What can hang from each mark:
q17: q68
q68: q252 q320 q388
q363: q152 q252
q975: q17 q653
q388: q68
q252: q68 q363
q152: q363 q388
q653: q975

Known rows, with every way that one mark hangs from another:
q152[q363 q388]: [ 0.81  0.97 -2.34 -0.21  7.74  0.75 -0.11 -1.36  5.27  0.99  2.22  2.57
  7.29  3.53 -2.96 -0.79  1.60 -0.82 -3.73]
q252[q68[q388] q363[q152]]: [-1.09 -3.85  1.68  0.37  0.63  1.58 -0.91  3.19 -0.22  2.33 -0.84 -3.68
  1.88  2.63 -4.85  0.54 -2.51 -1.31 -3.60]
q17[q68[q252[q363]]]: [-0.40  0.36  1.21  0.01 -2.14  0.82  2.35 -0.25 -0.26  0.30 -2.62  0.74
  0.56 -2.25  1.95 -0.14 -2.01 -0.76 -1.06]
q388[q68[q252]]: [-1.76  0.67 -0.32  0.04 -1.87 -0.54 -3.56 -2.25 -1.04  0.11  0.03  3.58
 -0.50  3.78  2.33  0.10  1.01  1.32  0.13]
q17[q68]: [-0.70  2.26 -0.47  1.05 -1.07 -3.20  2.80 -2.01  4.06  0.68 -3.21  3.66
  0.74 -1.04  1.55  1.09 -1.22  1.52 -0.26]
q68[q252 q388]: [ 0.97  1.50 -2.79  1.55 -3.86 -0.05 -1.02  0.62 -1.98 -1.19  2.81 -3.96
  1.33  2.04 -0.21  1.32  0.34 -1.91  2.13]
q653[q975]: [-1.40  2.82  0.45 -0.46  0.02 -3.63  2.12 -0.98  6.57 -0.33 -2.57  4.61
  2.85  1.06 -2.74 -1.96  3.90  0.78 -1.39]
q363[q152 q252[q68[q388]]]: [-2.40 -3.67 -0.63 -1.57  1.82 -3.64 -3.58  2.65 -1.01  1.07  1.81 -2.36
 -3.59  3.68 -2.42 -0.91 -0.58  0.62 -0.62]
q653[q975[q17[q68[q252[q363] q320 q388]]]]: [ 1.36  2.06  2.24 -0.11 -4.77  2.28  4.73  1.26 -2.10 -0.33 -1.41 -0.97
  0.34 -3.67  2.80  0.14  0.21 -0.82  0.55]
q975[q17[q68[q252 q320]] q653]: [ 4.08  1.23  2.06 -1.08 -3.30 -2.60  2.96 -2.15 -3.50 -2.08 -2.11 -0.16
 -3.20 -8.15  4.05  2.41 -0.08  0.68  2.81]
q975[q17[q68[q320]] q653]: [ 3.17  1.33  2.63 -0.77 -1.66 -3.71  3.90 -2.86 -0.20 -1.34 -3.47  1.70
 -1.91 -7.83  2.14  2.35  0.30  1.49  2.22]
q252[q363]: [-1.66 -0.51  2.26  0.47  1.66 -0.34  0.44  0.58  3.34  0.69 -2.41  0.79
  3.15 -0.03 -4.23 -2.38  0.74 -1.42 -1.99]
q252[q68 q363[q152]]: [-1.58 -3.84  3.22 -0.35  3.01 -0.19 -1.31  2.65  1.84  2.65 -2.95 -0.39
  0.72  1.39 -4.32 -1.28 -2.24 -0.25 -4.80]
q17[q68[q252 q320]]: [ 0.07  2.42 -2.74  2.36 -3.55  0.71  0.53 -0.46  0.07 -1.35 -0.16  0.40
 -4.69 -1.47  4.35  0.25 -1.97  1.36  3.48]
q152[q363[q252[q68]]]: [-0.43 -2.55  1.05 -2.68  4.74 -1.96 -1.76  0.61  1.17  1.90 -0.73  3.77
  0.76  2.55 -1.39 -2.86  1.70  1.27 -4.47]
q252[q68 q363]: [-0.20 -1.75  2.19  0.57  0.21  0.98 -0.57  2.42  1.79  2.70 -4.54  1.01
  4.17  1.82 -2.77 -0.92 -0.57 -0.69 -4.58]
q388[q68[q252 q320]]: [-2.03  1.01 -2.11  1.75 -2.51  2.06 -4.80 -1.45 -1.56 -0.91  1.61  2.35
 -4.35  3.63  2.98 -0.78  0.68  1.94  3.16]
q653[q975[q17]]: [ 1.02  2.91  3.37 -0.94 -0.05 -5.02  3.12 -0.28  3.60  0.72 -3.09  3.79
  3.28 -1.54 -0.44 -0.95  3.45  0.41 -1.86]
q975[q17[q68[q252[q363] q320 q388]] q653]: [ 3.96 -0.38  2.75 -1.10 -4.76  1.56  3.92 -0.84 -5.91 -2.02 -1.03 -4.06
 -1.05 -8.06  2.06  2.93 -0.72 -1.47  2.56]

Rows:
[ 4.60  1.18  0.74 -0.44 -5.44 -0.82  3.35 -1.80 -5.27 -2.47 -0.22 -3.15
 -2.23 -7.17  3.59  4.03 -0.40 -0.23  3.92] => q975[q17[q68[q252 q320 q388]] q653]
[-1.22 -0.94 -1.18  1.57 -2.90  4.24  0.99  1.24 -2.69 -1.32  2.35 -4.99
 -4.99 -1.65  0.81  0.45 -4.01 -0.71  2.94] => q17[q68[q252[q363[q152]] q320 q388]]
[ 1.04  3.47  3.48 -1.12 -1.52 -4.69  5.63 -1.33  3.42  1.11 -4.83  5.15
  2.71 -3.31  2.54  0.57  1.49  1.41 -2.10] => q653[q975[q17[q68]]]
[-1.15 -1.63 -0.06 -0.58  4.46  1.22 -1.97  1.72  0.16 -0.11  2.62 -3.30
  1.47  1.30 -2.86 -1.95 -0.93 -2.86 -1.44] => q68[q252[q363[q152[q388]]]]
[-1.51 -1.21 -2.08  1.37  3.72  4.15 -3.42  2.68 -0.29 -1.36  4.28 -4.63
 -2.88  1.14 -2.16 -2.86 -1.35 -2.02  1.86] => q68[q252[q363[q152[q388]]] q320]
[ 0.68  1.82 -4.82  3.46 -4.66  2.83 -2.30  1.47 -2.41 -2.42  4.58 -5.24
 -3.07  1.85  0.52  0.30 -0.10 -1.07  5.43] => q68[q252 q320 q388]
[-1.28  0.60 -3.29  0.63  6.42  4.53 -3.10 -2.68  3.33  0.74  3.34  4.69
  3.16  6.09 -0.39 -0.82  1.47  1.50 -1.53] => q152[q363 q388[q68[q320]]]
[ 3.92  0.99  2.86 -1.65 -3.26 -4.33  5.29 -3.13 -1.64 -0.65 -2.94 -0.33
  2.65 -6.80  1.04  4.85  0.38 -0.07  0.54] => q975[q17[q68[q388]] q653]
[-4.18 -2.14 -0.27  0.62  5.92  3.50 -3.50  0.13  2.50  0.51  2.12  0.31
 -0.48  3.82 -3.52 -2.17 -0.84 -0.12 -0.48] => q252[q363[q152[q388[q68[q320]]]]]
[ 0.59  2.41 -4.27  3.06 -5.90  2.65  0.89  0.04 -1.92 -1.67  1.99 -2.89
 -3.46 -0.25  3.76  2.01 -2.40  0.27  4.63] => q17[q68[q252 q320 q388]]
[-1.53  0.11 -1.59 -0.07  2.22  3.61 -3.48 -0.68 -0.41  1.00  1.49  1.60
  5.24  5.21  0.51 -0.41  0.89 -1.42 -1.73] => q152[q388[q68[q252[q363]]]]
[ 0.88  0.76 -3.95  3.88 -3.80  2.24 -2.02  2.62  0.25  0.66  0.27 -2.26
 -0.22  4.20 -0.51  1.51 -0.93  0.59  1.40] => q252[q68[q320 q388]]
[ 4.32  0.93  3.79 -2.57 -2.74 -4.82  4.03 -2.95 -3.05 -1.07 -3.53  1.02
  0.18 -8.02  3.45  3.22  0.34  0.09  0.13] => q975[q17[q68[q252]] q653]
[-1.25 -1.08 -3.40  1.01 -1.92 -0.02 -3.66  3.11 -1.60  0.07  1.56 -1.90
 -3.23  3.97 -0.13 -1.42  0.83  0.75  2.39] => q363[q252[q68[q320 q388]]]
[ 0.20 -1.71 -2.18 -2.35  7.77  0.24 -2.48  1.01  1.98  2.25  1.71  2.79
  5.07  5.23 -1.29 -2.07  1.86 -0.07 -5.02] => q152[q363[q252[q68]] q388]
[-2.73 -3.31 -2.24  0.03  1.20 -1.38 -4.54  3.28 -1.44 -0.01  3.23 -3.41
 -7.10  3.57 -1.92 -1.82 -0.95  1.26  2.09] => q363[q152 q252[q68[q320 q388]]]
[-3.06 -1.07 -3.12 -1.65  7.66  3.02 -4.68 -1.74  1.44  0.31  4.49  4.71
  0.22  6.15  0.11 -3.33  2.77  1.76 -0.64] => q152[q363[q252] q388[q68[q320]]]
[-1.27 -3.49 -0.19  2.09 -0.08  4.20 -2.11  4.02 -0.58  1.15  0.67 -4.91
 -2.14  2.50 -4.22 -0.36 -2.86 -0.63 -0.64] => q252[q68[q320 q388] q363[q152]]
[ 3.44  1.02  4.20 -2.23 -1.18 -6.08  5.04 -3.58  0.28 -0.42 -4.90  2.71
  1.63 -7.72  1.49  3.29  0.72  0.87 -0.54] => q975[q17[q68] q653]
[-0.96 -0.71 -2.12 -2.50  9.03 -0.87 -1.66 -0.50  3.22  0.48  3.40  2.47
  4.31  3.63 -2.44 -3.27  3.02 -0.67 -2.79] => q152[q363[q252] q388]
[-3.89 -2.40  0.92  0.32  0.51  3.70 -4.84 -0.25 -2.22 -0.52  2.00  0.30
 -5.96  2.34  0.03 -2.37 -0.97  0.98  1.39] => q388[q68[q252[q363[q152]] q320]]
[ 3.69  1.33  1.22 -0.06 -3.81 -2.03  4.34 -2.42 -1.99 -1.71 -1.58 -1.39
 -0.86 -6.85  1.68  4.05 -0.01  0.58  3.27] => q975[q17[q68[q320 q388]] q653]
[-0.97 -2.33  0.63 -0.07 -0.45  1.73 -1.08  1.94 -2.70 -0.80  3.20 -6.21
 -0.45  0.51 -3.55 -0.52 -1.40 -2.99  0.15] => q68[q252[q363[q152]] q388]
[ 1.67  1.76  3.75 -1.45 -4.21  0.21  5.58  0.56 -1.77  0.68 -2.74  0.07
  3.47 -3.49  2.28  0.79  0.53 -1.39 -1.89] => q653[q975[q17[q68[q252[q363] q388]]]]
[-3.30 -0.53 -1.74 -0.17  6.06 -1.66 -3.60 -1.92  3.65  0.96  2.40  2.56
  1.23  5.54 -1.85  0.30 -0.23  1.11 -1.19] => q363[q152[q388[q68]]]
[ 1.59  3.63  1.45 -0.08 -3.50 -1.52  3.80 -0.11  0.17 -0.48 -2.26  2.56
 -1.70 -3.58  4.79 -0.09  0.82  1.31  1.01] => q653[q975[q17[q68[q252 q320]]]]
